Known rows, with every step that occurs:
bufud > pofo > kavedis > fosup: [-0.01  0.39  0.08  0.01  0.24 -0.09 -0.08 -0.10  0.09  0.05  0.36  0.24
 -0.06 -0.07 -0.10  0.01 -0.21  0.06 -0.10 -0.17  0.03]
bufud > rerel > kavedis > fosup: [ 0.17  0.27  0.02 -0.01  0.24  0.12 -0.05  0.10 -0.06  0.27  0.34  0.17
  0.07  0.05  0.17  0.03 -0.01  0.06 -0.08  0.01 -0.18]
fover > rerel: [-0.11  0.20  0.09 -0.13  0.08  0.28 -0.12 -0.03 -0.04 -0.04  0.20  0.03
  0.09 -0.16 -0.05  0.02  0.01  0.03 -0.08 -0.01 -0.16]
fover > rerel > kavedis: [-0.05  0.33  0.09 -0.02  0.11  0.38 -0.10  0.10 -0.05  0.06  0.19  0.06
  0.06 -0.11  0.05 -0.02 -0.10 -0.03 -0.12 -0.05 -0.21]
fover > rerel > kavedis > pofo: [-0.16  0.46  0.21 -0.06  0.17  0.39 -0.12 -0.15  0.02  0.11  0.29  0.00
  0.06 -0.11 -0.06  0.07 -0.10  0.03 -0.16 -0.03 -0.28]
fosup > kavedis > pofo > bufud > rerel > fover: [-0.13  0.35  0.11 -0.09  0.21  0.23 -0.25 -0.02 -0.12  0.21  0.49  0.06
  0.24 -0.11  0.08  0.07  0.23  0.27 -0.24  0.03 -0.04]
rerel > bufud > pofo: [-0.17  0.18  0.08  0.03  0.08  0.15 -0.14 -0.08 -0.05  0.05  0.24  0.14
  0.04 -0.02 -0.02  0.07  0.02  0.18 -0.02 -0.14  0.00]
fover > rerel > kavedis > fosup: [ 0.01  0.44  0.05 -0.03  0.23  0.23 -0.09  0.08 -0.01  0.10  0.27  0.08
  0.01 -0.06  0.07  0.01 -0.14 -0.02 -0.12 -0.01 -0.24]
fosup > kavedis > bufud: [-0.01  0.26 -0.09 -0.07  0.02  0.12 -0.13 -0.04 -0.07  0.08  0.44  0.09
 -0.05  0.05 -0.07  0.05  0.01  0.27 -0.29 -0.01  0.00]
fosup > kavedis > pofo > bufud: [-0.08  0.26  0.03 -0.04  0.06  0.04 -0.16 -0.17 -0.01  0.03  0.39  0.07
  0.07  0.02 -0.03  0.12  0.14  0.17 -0.23 -0.06  0.01]
bufud > rerel: [ 0.05  0.03  0.06 -0.10  0.10  0.17 -0.08 -0.01 -0.09  0.13  0.27  0.13
  0.14 -0.05  0.06  0.04  0.13  0.10 -0.04  0.01 -0.10]
fosup > kavedis > bufud > rerel: [ 0.04  0.25 -0.06 -0.12  0.07  0.16 -0.15  0.00 -0.14  0.25  0.53  0.15
  0.03 -0.04  0.00  0.09  0.08  0.37 -0.28  0.06 -0.10]
fosup > kavedis: [-0.02  0.14 -0.01  0.05  0.06  0.09 -0.15  0.11 -0.08  0.06  0.31  0.12
 -0.01 -0.03  0.03  0.02 -0.06  0.03 -0.24 -0.07  0.05]
kavedis > pofo > bufud > fosup: [-0.12  0.20  0.15 -0.11  0.10  0.07 -0.13 -0.31  0.01  0.03  0.36  0.13
  0.20  0.06 -0.13  0.09  0.35  0.22 -0.08 -0.07 -0.04]
pofo > kavedis: [ 0.04  0.12  0.06 -0.07  0.04  0.09 -0.04 -0.02  0.01 -0.11  0.24  0.11
  0.00 -0.16 -0.08 -0.01 -0.12 -0.06 -0.13 -0.16  0.03]
fover > rerel > bufud > kavedis > fosup: [-0.18  0.31  0.07 -0.08  0.20  0.11 -0.17 -0.01 -0.05  0.04  0.35  0.03
  0.08 -0.30 -0.05  0.12  0.02  0.10 -0.14 -0.05 -0.27]
bufud > kavedis > pofo: [-0.20  0.22  0.18 -0.02  0.18  0.07 -0.10 -0.27  0.06  0.04  0.31  0.08
  0.08 -0.08 -0.17  0.08  0.09  0.06 -0.17 -0.09 -0.13]
rerel > bufud: [-0.05  0.02  0.04 -0.07  0.00  0.17 -0.10 -0.02 -0.09 -0.05  0.20  0.01
  0.07 -0.05  0.01  0.08  0.09  0.08 -0.05 -0.09 -0.04]
fosup > kavedis > pofo > bufud > rerel: [-0.02  0.24  0.06 -0.10  0.11  0.09 -0.17 -0.14 -0.06  0.20  0.49  0.12
  0.15 -0.06  0.05  0.16  0.23  0.26 -0.21  0.02 -0.09]
pofo > bufud > rerel: [ 0.10  0.02 -0.01 -0.18  0.05  0.12 -0.07 -0.04 -0.08  0.03  0.26  0.13
  0.21  0.01  0.10  0.07  0.33  0.18  0.01  0.04 -0.07]
kavedis > bufud: [ 0.00  0.17 -0.04 -0.18  0.03  0.15 -0.05 -0.18 -0.01 -0.03  0.32  0.04
  0.02  0.11 -0.12  0.05  0.12  0.26 -0.12  0.02 -0.06]

Rows:
[-0.08  0.17  0.04  0.12  0.08  0.08 -0.20  0.10 -0.13  0.15  0.40  0.24
  0.06 -0.06 -0.02 -0.01  0.00  0.11 -0.27 -0.10  0.06]  bufud > fosup > kavedis
[ 0.03  0.18 -0.04 -0.06  0.20 -0.14 -0.08 -0.08  0.05 -0.06  0.29  0.15
  0.10  0.02  0.00  0.05  0.22  0.09 -0.08 -0.04 -0.05]  pofo > bufud > kavedis > fosup
[-0.22  0.20  0.15 -0.10  0.04  0.31 -0.20 -0.01 -0.15  0.05  0.33  0.08
  0.18 -0.26 -0.08  0.07  0.13  0.17 -0.10 -0.07 -0.18]  fover > rerel > bufud > fosup
[-0.05  0.16  0.11 -0.11  0.20  0.32 -0.16  0.11 -0.14  0.13  0.28  0.08
  0.22 -0.10  0.10 -0.04  0.15  0.11 -0.06  0.03 -0.06]  bufud > rerel > fover
[ 0.09  0.23  0.01 -0.25  0.04  0.16 -0.05 -0.13 -0.05  0.10  0.48  0.13
  0.05 -0.14 -0.13  0.07  0.03  0.28 -0.17 -0.02 -0.12]  pofo > kavedis > bufud > rerel
[-0.34  0.42  0.20 -0.01  0.09  0.28 -0.30 -0.12 -0.14  0.23  0.55  0.07
  0.11 -0.32 -0.13  0.16  0.02  0.26 -0.32 -0.09 -0.20]  fover > rerel > bufud > fosup > kavedis > pofo
[-0.02  0.15 -0.02  0.04  0.04  0.02 -0.19  0.08 -0.11  0.07  0.40  0.24
  0.14 -0.01  0.02  0.01  0.21  0.19 -0.22 -0.08  0.09]  pofo > bufud > fosup > kavedis
[-0.01  0.13  0.05 -0.18  0.16  0.26 -0.15  0.09 -0.13  0.04  0.28  0.07
  0.30 -0.06  0.14 -0.02  0.33  0.19 -0.01  0.05 -0.02]  pofo > bufud > rerel > fover
[ 0.11  0.29  0.00  0.05  0.21  0.07 -0.03  0.07  0.00  0.09  0.25  0.12
 -0.02  0.14  0.10 -0.01 -0.09 -0.03 -0.10 -0.06 -0.09]  rerel > kavedis > fosup
[-0.03  0.06  0.00 -0.05  0.08  0.01 -0.08 -0.05  0.01 -0.11  0.21  0.14
  0.14 -0.04 -0.03  0.02  0.26  0.07 -0.08 -0.07 -0.02]  pofo > bufud > kavedis
[-0.17  0.48  0.20 -0.08  0.14  0.33 -0.16 -0.17 -0.01  0.13  0.37  0.12
  0.19 -0.08 -0.08  0.06  0.18  0.18 -0.14 -0.05 -0.24]  fover > rerel > kavedis > pofo > bufud > fosup
[-0.06  0.18  0.09 -0.16  0.07  0.09 -0.08 -0.31  0.05 -0.07  0.26  0.01
  0.13  0.08 -0.07  0.12  0.27  0.15 -0.05 -0.04 -0.05]  kavedis > pofo > bufud
[-0.12  0.27  0.10  0.02  0.11  0.09 -0.17 -0.14 -0.02  0.12  0.40  0.06
 -0.01 -0.04 -0.06  0.11 -0.04  0.10 -0.28 -0.07 -0.02]  fosup > kavedis > pofo
[ 0.10  0.23  0.02 -0.08  0.16 -0.06 -0.04 -0.04  0.04 -0.05  0.33  0.11
 -0.03 -0.10 -0.05  0.02 -0.14 -0.04 -0.13 -0.12  0.00]  pofo > kavedis > fosup
[-0.05  0.28  0.05 -0.22  0.17  0.35 -0.15 -0.03 -0.13  0.15  0.42  0.04
  0.19 -0.02 -0.01 -0.01  0.20  0.36 -0.12  0.10 -0.11]  kavedis > bufud > rerel > fover
[-0.07  0.21  0.03 -0.13  0.05  0.14 -0.10 -0.19 -0.06  0.07  0.41  0.16
  0.08  0.09 -0.17  0.03  0.20  0.34 -0.15 -0.02 -0.06]  kavedis > bufud > fosup
[-0.12  0.28  0.16 -0.21  0.21  0.27 -0.17 -0.16 -0.06  0.10  0.37  0.01
  0.30 -0.05  0.04  0.06  0.34  0.25 -0.06  0.05 -0.10]  kavedis > pofo > bufud > rerel > fover
[ 0.04  0.25 -0.01 -0.20  0.01  0.12 -0.03 -0.16  0.01 -0.07  0.38  0.07
 -0.05 -0.07 -0.19  0.03 -0.05  0.18 -0.19 -0.09 -0.02]  pofo > kavedis > bufud
[-0.23  0.39  0.15 -0.07  0.08  0.27 -0.17 -0.04 -0.03  0.01  0.32  0.12
  0.03 -0.40 -0.14  0.07 -0.19  0.12 -0.10 -0.19 -0.13]  fover > rerel > bufud > pofo > kavedis
[-0.02  0.29  0.05 -0.15  0.03  0.10 -0.08 -0.16 -0.03  0.02  0.48  0.19
  0.03 -0.08 -0.25  0.01  0.02  0.27 -0.22 -0.12 -0.01]  pofo > kavedis > bufud > fosup
[-0.25  0.20  0.17 -0.02  0.12  0.12 -0.14 -0.25  0.00  0.04  0.34  0.01
  0.09 -0.17 -0.15  0.16  0.12  0.12 -0.16 -0.13 -0.16]  rerel > bufud > kavedis > pofo
